What can hang from each mark
K_734: K_788
K_788: K_144 K_383 K_640 K_734 K_939
K_207: K_926
K_144: K_2 K_788
K_926: K_207
K_383: K_2
K_640: K_788
K_719: K_788
K_2: K_383 K_764
K_886: K_2
K_152: K_383
K_655: K_788 K_926

Known rows, with every way that one mark hangs from another
K_719(K_788(K_144(K_2) K_383 K_640 K_734 K_939)): [-0.30  0.00  0.11  0.11 -0.01  0.33  0.74 -0.23  0.50  0.07 -0.07 -0.20
 -0.31 -0.34 -0.27 -0.60  0.26 -0.17  0.09 -0.02  0.05  0.43 -0.05 -0.21
  0.39]
K_2(K_383 K_764): [ 0.03  0.56  0.02 -0.08 -0.16  0.03  0.15 -0.07  0.14 -0.08 -0.08  0.08
 -0.27 -0.06 -0.01 -0.11  0.17 -0.03 -0.01 -0.16 -0.30  0.16  0.18 -0.40
  0.04]
K_640(K_788): [-0.13  0.33  0.09 -0.08 -0.10 -0.04  0.11 -0.14  0.15 -0.08 -0.21  0.03
 -0.19 -0.13 -0.11 -0.17  0.13  0.04  0.17 -0.11 -0.20  0.06  0.08 -0.17
  0.11]
K_655(K_788(K_383 K_640 K_734) K_926(K_207)): [-0.04 -0.02 -0.04  0.19  0.02  0.31  0.36 -0.02  0.34 -0.38 -0.05 -0.04
 -0.03 -0.39 -0.23 -0.49  0.34  0.21  0.03 -0.11 -0.08  0.05 -0.07 -0.19
  0.01]
K_640(K_788(K_144(K_2))): [-0.27  0.28  0.17 -0.11 -0.16  0.04  0.24 -0.14  0.42  0.15 -0.12 -0.14
 -0.24 -0.10 -0.20 -0.20  0.15 -0.09  0.18 -0.12 -0.22  0.29  0.06 -0.31
  0.13]
K_144(K_2(K_383 K_764) K_788(K_640 K_939)): [-0.29  0.53  0.05 -0.16 -0.11 -0.01  0.62 -0.20  0.40  0.10 -0.04 -0.12
 -0.37 -0.13 -0.25 -0.32  0.24  0.07  0.22  0.01 -0.18  0.46 -0.05 -0.59
  0.16]
K_788(K_144 K_383 K_640 K_734): [-0.11  0.14  0.14  0.27 -0.14  0.35  0.34 -0.16  0.40 -0.02  0.01 -0.05
 -0.24 -0.21 -0.23 -0.47  0.23 -0.03  0.00 -0.13 -0.07  0.18 -0.06 -0.21
  0.21]
K_788(K_144 K_383(K_2) K_640 K_734 K_939): [-0.26  0.20  0.08  0.33 -0.09  0.34  0.57 -0.25  0.44  0.18  0.02 -0.19
 -0.26 -0.33 -0.29 -0.45  0.26  0.02  0.09 -0.16  0.06  0.35 -0.07 -0.13
  0.26]
K_640(K_788(K_734)): [-0.05  0.28  0.16  0.01 -0.16  0.01  0.24 -0.07  0.21 -0.13 -0.24  0.01
 -0.22 -0.17 -0.09 -0.42  0.17 -0.09  0.13 -0.11 -0.10  0.04 -0.09 -0.20
  0.16]
K_640(K_788(K_144 K_383 K_734 K_939)): [-0.23  0.22  0.01  0.20  0.10  0.26  0.51 -0.23  0.25  0.17 -0.10 -0.07
 -0.40 -0.41 -0.26 -0.57  0.16 -0.21  0.21 -0.12 -0.01  0.27 -0.08 -0.03
  0.16]
K_144(K_2(K_383) K_788): [-0.21  0.44  0.12 -0.22 -0.25 -0.09  0.39 -0.03  0.29  0.18 -0.11 -0.03
 -0.18 -0.01 -0.32 -0.22  0.14  0.07  0.23 -0.03 -0.36  0.20 -0.11 -0.46
  0.21]
K_207(K_926): [ 0.14  0.24  0.26 -0.06 -0.15 -0.04  0.00 -0.07 -0.03 -0.21 -0.10  0.11
 -0.11  0.03 -0.19 -0.13 -0.02 -0.01 -0.02 -0.06 -0.18 -0.04  0.06 -0.17
  0.16]
K_886(K_2(K_764)): [-0.07  0.23  0.19 -0.04 -0.12  0.09  0.12 -0.09  0.10 -0.39  0.00  0.06
 -0.19 -0.22 -0.12  0.12  0.29  0.04 -0.15 -0.16 -0.23  0.05  0.24 -0.34
  0.04]
K_2(K_764): [ 0.03  0.41  0.15 -0.06 -0.11  0.11  0.06 -0.11  0.13 -0.15 -0.03 -0.01
 -0.21 -0.11 -0.04 -0.02  0.15  0.03 -0.06 -0.20 -0.19  0.14  0.21 -0.29
  0.02]
K_734(K_788(K_144(K_2(K_383)) K_640 K_939)): [-0.30  0.21 -0.06 -0.10 -0.12  0.04  0.58 -0.08  0.37  0.25  0.06 -0.14
 -0.34 -0.21 -0.29 -0.42  0.18  0.07  0.19  0.02 -0.27  0.26  0.01 -0.46
  0.20]
K_788(K_144 K_383 K_640 K_734 K_939): [-0.13  0.09  0.08  0.30  0.01  0.37  0.47 -0.23  0.33  0.07  0.08 -0.11
 -0.33 -0.32 -0.30 -0.54  0.21 -0.03  0.07 -0.09  0.01  0.26 -0.07 -0.10
  0.23]
K_788(K_144(K_2) K_383 K_640 K_734 K_939): [-0.21  0.09  0.18  0.19 -0.12  0.30  0.57 -0.19  0.55  0.21  0.09 -0.24
 -0.35 -0.28 -0.32 -0.58  0.23 -0.07  0.08 -0.03 -0.01  0.38 -0.09 -0.24
  0.27]
K_640(K_788(K_144)): [-0.19  0.29  0.08 -0.02 -0.03  0.10  0.13 -0.17  0.19  0.03 -0.15  0.00
 -0.22 -0.15 -0.18 -0.16  0.13 -0.07  0.15 -0.16 -0.21  0.15  0.07 -0.16
  0.10]
K_788(K_144 K_640): [-0.09  0.17  0.14  0.08 -0.12  0.22  0.09 -0.18  0.27 -0.09  0.02 -0.03
 -0.15 -0.06 -0.21 -0.14  0.18  0.10  0.02 -0.14 -0.19  0.15  0.08 -0.25
  0.17]
K_152(K_383(K_2)): [-0.07  0.44  0.20  0.07 -0.29  0.13  0.08 -0.09  0.32  0.06 -0.10  0.00
 -0.18  0.03 -0.19  0.09  0.25  0.09  0.05 -0.19 -0.18  0.11  0.21 -0.11
  0.08]
K_788(K_144 K_383(K_2(K_764)) K_640 K_734 K_939): [-0.28  0.36  0.05  0.30 -0.05  0.37  0.60 -0.29  0.47  0.10  0.02 -0.22
 -0.36 -0.37 -0.17 -0.42  0.30 -0.08  0.01 -0.20  0.09  0.48  0.01 -0.25
  0.13]
K_655(K_788(K_383(K_2)) K_926): [-0.21  0.21 -0.10 -0.01  0.04  0.24  0.29 -0.01  0.40 -0.07 -0.06  0.08
  0.07 -0.37 -0.26  0.00  0.20  0.34  0.04 -0.22 -0.26  0.10  0.27 -0.08
  0.01]
K_383(K_2): [-0.10  0.35  0.15  0.01 -0.24  0.06  0.11 -0.09  0.19  0.03 -0.11 -0.08
 -0.05 -0.09 -0.14  0.01  0.15  0.17  0.05 -0.20 -0.17  0.08  0.12 -0.18
  0.19]
K_655(K_788(K_144 K_383 K_734 K_939)): [-0.07  0.01  0.02  0.17  0.12  0.49  0.46 -0.07  0.16  0.13  0.01 -0.08
 -0.25 -0.43 -0.33 -0.45  0.16  0.01 -0.01 -0.18 -0.05  0.17 -0.03 -0.02
  0.12]

Rows
[-0.04  0.17  0.14  0.20 -0.08  0.36  0.27 -0.08  0.26  0.09  0.01 -0.04
 -0.24 -0.25 -0.25 -0.39  0.15 -0.12 -0.01 -0.18 -0.12  0.14 -0.03 -0.11
  0.18] => K_788(K_144 K_383 K_734)
[-0.06  0.32  0.28  0.01 -0.23  0.26  0.31 -0.04  0.45  0.04  0.01 -0.22
 -0.29 -0.12 -0.11 -0.29  0.20 -0.26 -0.10 -0.19 -0.12  0.33  0.02 -0.45
  0.10] => K_788(K_144(K_2(K_764)) K_734)
[-0.37  0.28 -0.01  0.20  0.05  0.39  0.75 -0.32  0.42 -0.03 -0.13 -0.16
 -0.33 -0.43 -0.12 -0.45  0.34 -0.18  0.02 -0.19  0.16  0.51  0.08 -0.23
  0.25] => K_719(K_788(K_144 K_383(K_2(K_764)) K_640 K_734 K_939))
[-0.14  0.48  0.04 -0.07 -0.07  0.15  0.41 -0.16  0.33  0.24  0.06 -0.15
 -0.40 -0.17 -0.18 -0.20  0.17 -0.17  0.06 -0.12 -0.25  0.46  0.14 -0.43
  0.08] => K_788(K_144(K_2(K_383 K_764)) K_939)
[-0.23  0.34  0.05 -0.01 -0.12  0.05  0.60 -0.14  0.39  0.26 -0.14 -0.13
 -0.43 -0.22 -0.24 -0.60  0.20 -0.31  0.26 -0.03 -0.15  0.36 -0.15 -0.35
  0.23] => K_640(K_788(K_144(K_2(K_383)) K_734 K_939))
[-0.27  0.32  0.01  0.07  0.02  0.17  0.24 -0.22  0.26  0.13 -0.11  0.02
 -0.27 -0.27 -0.22 -0.27  0.14 -0.06  0.19 -0.16 -0.20  0.21  0.09 -0.10
  0.07] => K_640(K_788(K_144 K_383))
[-0.28  0.45  0.00  0.17  0.05  0.32  0.41 -0.28  0.27  0.25  0.04 -0.17
 -0.31 -0.37 -0.19 -0.09  0.18 -0.03  0.05 -0.27 -0.06  0.44  0.23 -0.13
  0.03] => K_788(K_144 K_383(K_2(K_764)) K_939)
[-0.08  0.37  0.09 -0.07 -0.16  0.01  0.22 -0.07  0.09 -0.34 -0.02  0.16
 -0.26 -0.19 -0.11  0.02  0.32 -0.03 -0.09 -0.13 -0.35  0.07  0.23 -0.45
  0.06] => K_886(K_2(K_383 K_764))
[-0.29  0.27 -0.05  0.10  0.16  0.18  0.37 -0.29  0.19  0.23 -0.07 -0.03
 -0.36 -0.38 -0.28 -0.33  0.12 -0.06  0.25 -0.13 -0.12  0.29  0.08  0.00
  0.10] => K_640(K_788(K_144 K_383 K_939))
[-0.14  0.25  0.03  0.12  0.04  0.09  0.49 -0.18  0.20  0.08 -0.16 -0.03
 -0.38 -0.39 -0.18 -0.57  0.16 -0.10  0.23 -0.07  0.01  0.17 -0.08 -0.04
  0.17] => K_640(K_788(K_383 K_734 K_939))
[-0.32  0.29 -0.03 -0.06  0.06  0.22  0.56 -0.10  0.31  0.34  0.12 -0.23
 -0.42 -0.42 -0.22 -0.30  0.14 -0.05  0.05 -0.11 -0.17  0.37  0.17 -0.30
 -0.01] => K_734(K_788(K_144(K_2(K_764)) K_383 K_939))
[-0.33  0.45  0.07  0.19 -0.13  0.29  0.34 -0.27  0.47  0.05  0.01 -0.12
 -0.23 -0.22 -0.11 -0.13  0.28  0.07 -0.01 -0.24 -0.09  0.42  0.20 -0.33
  0.04] => K_788(K_144 K_383(K_2(K_764)) K_640)
[-0.15  0.10 -0.01 -0.06 -0.01  0.03  0.34 -0.10  0.13 -0.04 -0.01 -0.06
 -0.23 -0.26 -0.21 -0.31  0.13  0.27  0.11 -0.03 -0.13  0.01  0.04 -0.22
  0.16] => K_734(K_788(K_640 K_939))
[-0.13  0.16  0.21  0.11 -0.21  0.28  0.39 -0.04  0.46  0.22  0.05 -0.18
 -0.26 -0.19 -0.26 -0.42  0.18 -0.15  0.01 -0.12 -0.14  0.26 -0.05 -0.24
  0.20] => K_788(K_144(K_2) K_383 K_734)
[-0.27  0.34  0.16  0.06 -0.17  0.27  0.35 -0.21  0.59  0.08  0.08 -0.18
 -0.30 -0.15 -0.14 -0.24  0.25  0.00 -0.02 -0.13 -0.15  0.47  0.16 -0.45
  0.05] => K_788(K_144(K_2(K_764)) K_383 K_640)
[-0.12  0.42  0.17  0.04 -0.32  0.18  0.47 -0.10  0.59  0.00 -0.01 -0.13
 -0.35 -0.03 -0.08 -0.47  0.32 -0.22 -0.03 -0.09 -0.17  0.41 -0.03 -0.67
  0.15] => K_788(K_144(K_2(K_383 K_764)) K_640 K_734)
[-0.21  0.33  0.03  0.12 -0.05  0.13  0.38 -0.20  0.20  0.22 -0.03 -0.12
 -0.19 -0.33 -0.23 -0.14  0.15  0.17  0.14 -0.17 -0.08  0.21  0.12 -0.01
  0.17] => K_788(K_383(K_2) K_939)
[-0.12  0.09  0.08  0.06 -0.07  0.37  0.40 -0.02  0.55 -0.30  0.01 -0.26
 -0.12 -0.29 -0.18 -0.37  0.39 -0.03 -0.08 -0.15 -0.09  0.36  0.00 -0.54
 -0.06] => K_655(K_788(K_144(K_2(K_764)) K_640 K_734) K_926(K_207))
[-0.20  0.29  0.06 -0.01 -0.15  0.11  0.44 -0.20  0.42  0.21  0.06 -0.14
 -0.32 -0.10 -0.29 -0.33  0.21  0.01  0.17 -0.02 -0.22  0.38  0.03 -0.40
  0.24] => K_788(K_144(K_2(K_383)) K_640 K_939)
